Every row comes from one small tree of marks. The marks that hang from a mark follow it in brackets, in the order of their numbers. Every link used is in the known rows. Which tree was each row made from?
Known rows
K414{K504{K148 K390 K932{K324}}}: [ 21.2 -31.0 -35.7 -15.4  43.0  18.4  13.6  -8.2 -17.1 -12.0  -4.9  -0.3
 -17.0   8.9  -4.5 -39.4 -21.4  -5.9  -6.7 -16.8  -1.0 -16.1  28.3   3.3
   1.6]
K949{K148 K363 K414{K504{K390}} K932{K324}}: [ 23.4 -32.3  22.3 -10.3 -19.8 -12.5   9.8  -6.8 -52.2  69.3   7.6  -1.2
  -1.7   5.4  34.1 -37.6   4.0  -5.9   1.8 -20.1  -5.7  -9.4  18.5  -0.1
   2.3]
K414{K504{K148 K390 K949{K363 K932{K324}}}}: [ 49.2 -31.5 -14.8 -10.4  29.9 -12.6   2.6  -9.7 -37.9  -4.2  -3.3  -4.8
  -3.6   4.3  27.7 -36.2  -5.5  -8.5  -0.6 -30.8  -5.6 -12.7  19.4  10.6
   6.7]
K148{K949{K363 K414{K504} K932}}: [  8.3 -16.2  33.1  -5.1 -51.3 -21.5   6.0 -14.7 -66.5  49.5 -17.0  -2.9
   7.1  -0.7  34.5   7.3  13.5  -4.3  -2.0 -22.2 -13.6   2.7  -7.8   5.2
  -2.5]
K324{K949}: [ -6.4  -5.7   6.0  -1.2 -13.8   9.9  -8.7   6.1 -12.7  -9.9  -0.6  -8.1
  -9.5   0.3  -3.0   3.8   5.9  -0.2  -3.9  -0.8  -1.7  -4.6  12.0   4.1
   1.3]
K949{K414 K504{K148 K390} K932{K324}}: [ 25.3 -21.3  12.9  -7.8 -15.6 -23.8   4.6  -1.6 -27.6  62.0   5.2  -1.1
  -4.2  -8.0  -5.6 -60.8  -7.8   2.9  -6.3 -29.1   0.6  -6.3  22.5 -19.7
  -4.2]
K504{K390}: [  3.9  -0.1  -8.2  -8.6  27.0   2.5  11.0 -11.9   0.8   2.7  -2.8   0.2
  -4.8   0.5 -12.1   0.6  -4.2   1.5  -1.4  -3.5   4.1  -5.3  12.8  -9.3
   4.5]
K324{K932{K504} K949{K148 K363 K414}}: [-10.8  -5.1  34.3  -8.5 -68.2   1.2 -16.5  13.4 -25.2  38.0  13.6 -11.9
 -14.6  -6.6   2.9 -50.7  15.8  -0.7   0.4 -10.2 -15.3  -5.9  24.9  -3.8
  -5.2]
K414{K504}: [ -5.4 -12.8 -14.9   0.3   1.8   2.1   1.7  -2.2 -20.2   9.3 -13.1   2.3
  -2.9   4.5   4.4   3.5  -2.3  -1.7  -5.4  -5.0   0.2  -8.5  12.0   9.1
   1.0]
K148{K949{K363 K414 K504{K390} K932{K324}}}: [ 26.3 -22.4  34.5 -12.5 -44.6 -44.0  16.6 -11.5 -43.6  59.2  -3.2  -4.7
   4.5  -5.2  19.8 -13.9   4.8   3.8  -2.2 -29.6 -11.4   2.6   9.9 -19.2
  -2.3]
K148{K949{K363 K414 K932}}: [ 13.6  -4.5  47.2  -5.6 -54.0 -25.2   3.3 -11.5 -45.9  41.9  -4.8  -4.9
  11.0  -6.1  27.4   1.3  16.2  -2.1   3.1 -19.0 -14.1  12.0 -20.7  -4.3
  -2.4]
K148{K949}: [ -5.7   5.6  11.9  -3.5 -15.0  -4.2   5.1  -8.3  -6.1 -17.2  -6.5  -4.1
  -3.6   4.1   2.0  10.0   2.6   1.0  -1.0   2.8  -3.9   9.7  -0.3  -0.3
  -2.1]
K148{K949{K932{K324}}}: [ 11.8 -22.8   7.9  -3.6 -36.4 -21.8   3.4   2.0 -20.0   1.4   3.9  -6.9
  -2.1  -0.7  26.4   3.3  -0.3  -1.3   2.2  -6.0  -5.8   7.6  -9.3  -1.7
   1.1]
K932{K504{K949{K148}}}: [  7.3   5.0   3.9   2.7  -0.5   6.1  -2.5   0.7  -6.6 -22.1  11.5  -2.8
  -6.6   9.7  -4.3 -55.2   0.4  -1.4   0.3  -6.3  -8.5  -4.2  39.8   2.1
  -6.1]
K390{K504{K932{K324}} K949{K148 K363}}: [ 16.5 -13.5  19.1  -0.2 -20.3  10.8  -6.8   6.7   7.5   0.6   1.9  -0.1
  -9.2  13.2  25.4  -5.9   3.6  -2.8   5.7 -13.8 -25.6  -7.6  20.3   3.1
  -2.4]
K414{K504{K148 K932 K949}}: [ 20.6 -10.5 -25.0  -6.7  39.4  24.8  11.2 -10.6 -31.0 -36.6 -16.0  -2.4
 -11.5   5.8   9.8 -41.6  -9.7 -11.1  -7.7 -24.4 -10.4 -12.9  28.4  17.7
  -6.2]
K390{K504}: [-18.5  -0.7   4.3   5.0   2.8   7.9  -5.7  -0.2   3.8   7.3  -8.2   6.9
  -0.3   0.6 -11.5  24.2  -1.5   1.1  -1.8  -2.7  -3.6  -5.2   7.2  -2.7
  -1.8]
K932{K504{K148 K390 K949}}: [ 21.9   2.3 -17.3  -6.3  38.9   9.3  -1.6 -11.5   3.6 -30.5   2.4  -2.4
  -7.8   5.9 -29.0 -56.2 -11.1   0.4  -5.3 -17.3  -1.4 -10.2  42.0  -9.7
   0.9]
K504{K148{K949{K363 K414 K932{K324}}}}: [ 33.1 -15.9  44.2  -5.4 -49.8 -23.4 -12.6  -4.1 -31.5  27.4   9.0  -6.8
   2.6  -0.8  26.7 -35.2   6.7  -4.5   3.9 -18.2 -11.4  15.0 -20.7  -1.8
  -2.1]
K949{K148 K504{K932}}: [ -4.5   4.6   7.8  -6.1  -8.1   1.7  20.8  -6.7 -23.6  16.1   2.8  -1.3
  -8.2  -3.6   1.2 -47.1  -0.8   1.9   0.4 -10.6 -10.2  -3.5  23.9  -0.1
 -15.2]
K148{K949{K363 K414{K504{K390}} K932{K324}}}: [ 24.2 -34.4  20.0 -14.0 -29.1 -23.7  12.0 -13.1 -54.1  48.2  -9.0  -3.9
   0.0   4.3  33.8   3.5   2.1  -4.2  -2.2 -24.8  -8.4  -2.8   8.5  -5.8
   4.2]

Which tree is each row?
[ -0.2  -7.1   0.4  -4.2  -9.1  -7.9   7.0  -9.7 -24.5  32.0  13.0  -2.0
  -4.1  -4.2 -11.0 -47.9  -2.1   3.9   3.0  -9.3  -1.2 -12.1  28.8 -12.7
  -1.3]
K949{K148 K932{K504{K390}}}
[ -4.2   4.2  11.4   0.1 -16.5  -1.2 -16.1   2.0 -16.6  -2.0  -1.4  -7.6
 -11.7  -4.3 -21.9 -34.7   3.4   4.6  -7.6 -10.9  -1.6  -5.5  25.2   1.1
  -8.6]
K324{K949{K504{K148}}}
[ 30.4 -28.0 -33.7 -11.2  28.0  20.8   8.4  -4.2  -3.2 -14.8 -15.3  -3.1
 -19.4  16.3   0.6 -29.1 -17.2  -4.1  -9.9 -25.2  -8.6 -22.5  39.8  -0.1
   3.1]
K414{K504{K148 K390{K949} K932{K324}}}
[ 30.1 -24.0 -10.9 -20.1  24.2   3.3  13.3 -21.8 -27.5 -22.9  -8.5  -5.5
 -12.9  12.3  12.4 -19.6 -11.4  -6.6  -1.5 -17.1 -10.6  -2.3  15.5   6.7
   1.5]
K414{K504{K148{K949{K363}} K390 K932{K324}}}
[ 18.9 -10.8  -7.5  -5.4   6.3  -2.4   3.9 -13.9 -11.8  14.3 -24.6  -1.9
  -1.3  12.7  10.1  18.7   5.2   1.1  -4.1 -21.7  -8.5 -17.0  21.6   0.8
   7.9]
K414{K504{K390{K949{K363}}}}
[  4.5   4.6  44.9   0.4 -30.5  19.0  -3.6  -3.6 -13.3  32.7  -8.1   2.3
  -4.8   8.5  15.2 -12.4  11.3  -3.2   1.3 -22.3 -29.0  -6.1  21.2  -4.1
  -8.1]
K390{K504{K932} K949{K148 K363 K414}}
[  7.4 -26.4  36.5  -3.1 -44.3   6.2 -15.9  10.6 -42.8  33.3   9.8  -7.2
 -11.3  14.3  27.2 -32.9  12.1  -7.2  -2.2 -10.7  -9.9  -3.4  27.1  13.1
  -0.8]
K932{K324{K949{K148 K363 K414{K504}}}}
[ -4.4 -20.0  -2.9   2.0 -43.5  -9.0 -13.0   9.1 -37.3  13.7   3.0  -6.9
  -2.5  -8.1  -4.9 -16.9   3.6   2.6  -4.4 -12.4  -4.9 -13.2  17.9  -5.1
  -0.4]
K324{K949{K932{K504}}}
[ 56.5 -17.6   7.7 -18.4  38.0  10.6  10.7  -9.7 -14.6 -10.5   6.4  -4.5
  -8.1   6.1  16.7 -59.6  -8.1 -11.9  -2.3 -31.7 -14.8  -4.4  23.0  -4.4
  -1.0]
K504{K148 K390 K932{K324} K949{K363 K414}}
[ 11.4 -10.8  15.0  -1.6 -53.8 -32.4  -3.4  -9.4 -34.2  14.9  -0.1  -5.1
  10.3  -6.9  13.6  -1.5   8.1   3.1   4.8 -12.4 -13.3   3.4  -6.6  -5.5
  -0.9]
K148{K949{K363 K932{K504}}}
[ 49.1 -16.4  -8.4 -13.2  19.4   6.4  -1.6  -6.1  11.6 -19.2  -1.2  -6.8
  -9.7   9.3   9.9 -31.6  -7.4  -2.3   1.4 -22.8 -14.6 -10.5  14.4  -4.4
   5.0]
K504{K148 K390{K949{K363}} K932{K324}}
[ 25.3  -8.5  -7.2 -17.0  47.7  19.0  28.2 -23.9 -43.7 -17.4  -8.7  -3.6
 -11.2   9.2  25.0 -33.6   0.4 -10.0   0.0 -23.0 -15.6 -14.1  36.8  14.2
  -2.6]
K414{K504{K390 K932 K949{K148 K363}}}
[ 37.0 -26.8   1.2   1.3 -34.7 -28.2 -24.7   7.1 -11.8  14.4  19.7  -2.4
   7.5  -3.6   9.2 -47.5  -4.0   0.8   6.0 -14.8  -6.0  -0.7  -5.5  -2.5
   1.8]
K949{K363 K932{K324 K504{K148}}}
[  1.5  -4.3 -10.3  -9.3   8.0  17.1  11.0 -18.6 -33.2 -25.8 -16.8  -3.8
 -12.8   6.8   2.2 -23.3  -7.9  -5.9  -6.0 -10.2  -9.0  -0.6  11.2  12.9
  -7.9]
K414{K504{K148{K949} K932}}
[ 49.6 -16.0   9.1  -8.3  11.8  -6.3 -11.1  -3.9  -2.8  -0.7  11.9  -1.4
  -3.5  10.7  -3.5 -70.0  -7.8  -3.9  -2.6 -27.2  -8.6  -4.8  36.4 -13.3
   3.1]
K932{K324 K504{K148 K390 K949{K363 K414}}}
[ 24.8 -15.5  27.3 -17.0  -7.5  -9.1  23.7  -7.8 -28.6  47.6  11.0  -0.9
  -7.1   2.7  15.0 -62.0  -1.9  -1.2   1.3 -23.3 -14.4  -3.7  32.2 -13.5
  -8.7]
K949{K148 K363 K414 K504{K390 K932{K324}}}
[-23.1 -23.7   1.5 -10.3 -41.5  12.6  -2.5  14.6 -39.1  36.5 -15.8  -8.9
 -20.5  -4.8   7.1  -3.4   5.7  -4.3 -12.8 -16.9  -5.1 -16.3  25.2   4.1
  -2.5]
K324{K932 K949{K414{K504}}}
[ 39.3 -32.2  -0.1   5.5 -62.0 -32.5 -17.9  15.3  -6.1  20.9   4.4  -3.8
   9.2   3.2  26.1  -9.1   3.5   3.8   3.2 -24.6 -16.5  -9.8   6.5  -8.6
   6.3]
K390{K949{K363 K932{K324 K504}}}
[-14.9   5.5  44.2  -2.0 -34.3  20.3  -9.6   4.2 -25.5  22.6   9.3  -7.8
 -12.1   5.0   0.6 -38.9  13.7  -3.1  -2.8  -3.5  -5.3   0.3  26.6   1.4
  -6.0]
K324{K949{K148 K414}}
[ 13.9 -23.8  28.6  -6.7 -19.8  21.8 -20.9   7.7 -21.6   6.8   4.9  -1.9
 -12.4   5.0   4.7 -21.1   0.6  -8.0  -3.1 -19.8 -18.6  -5.2  16.0   0.7
  -4.4]
K390{K504{K148 K932{K324{K949{K363 K414}}}}}
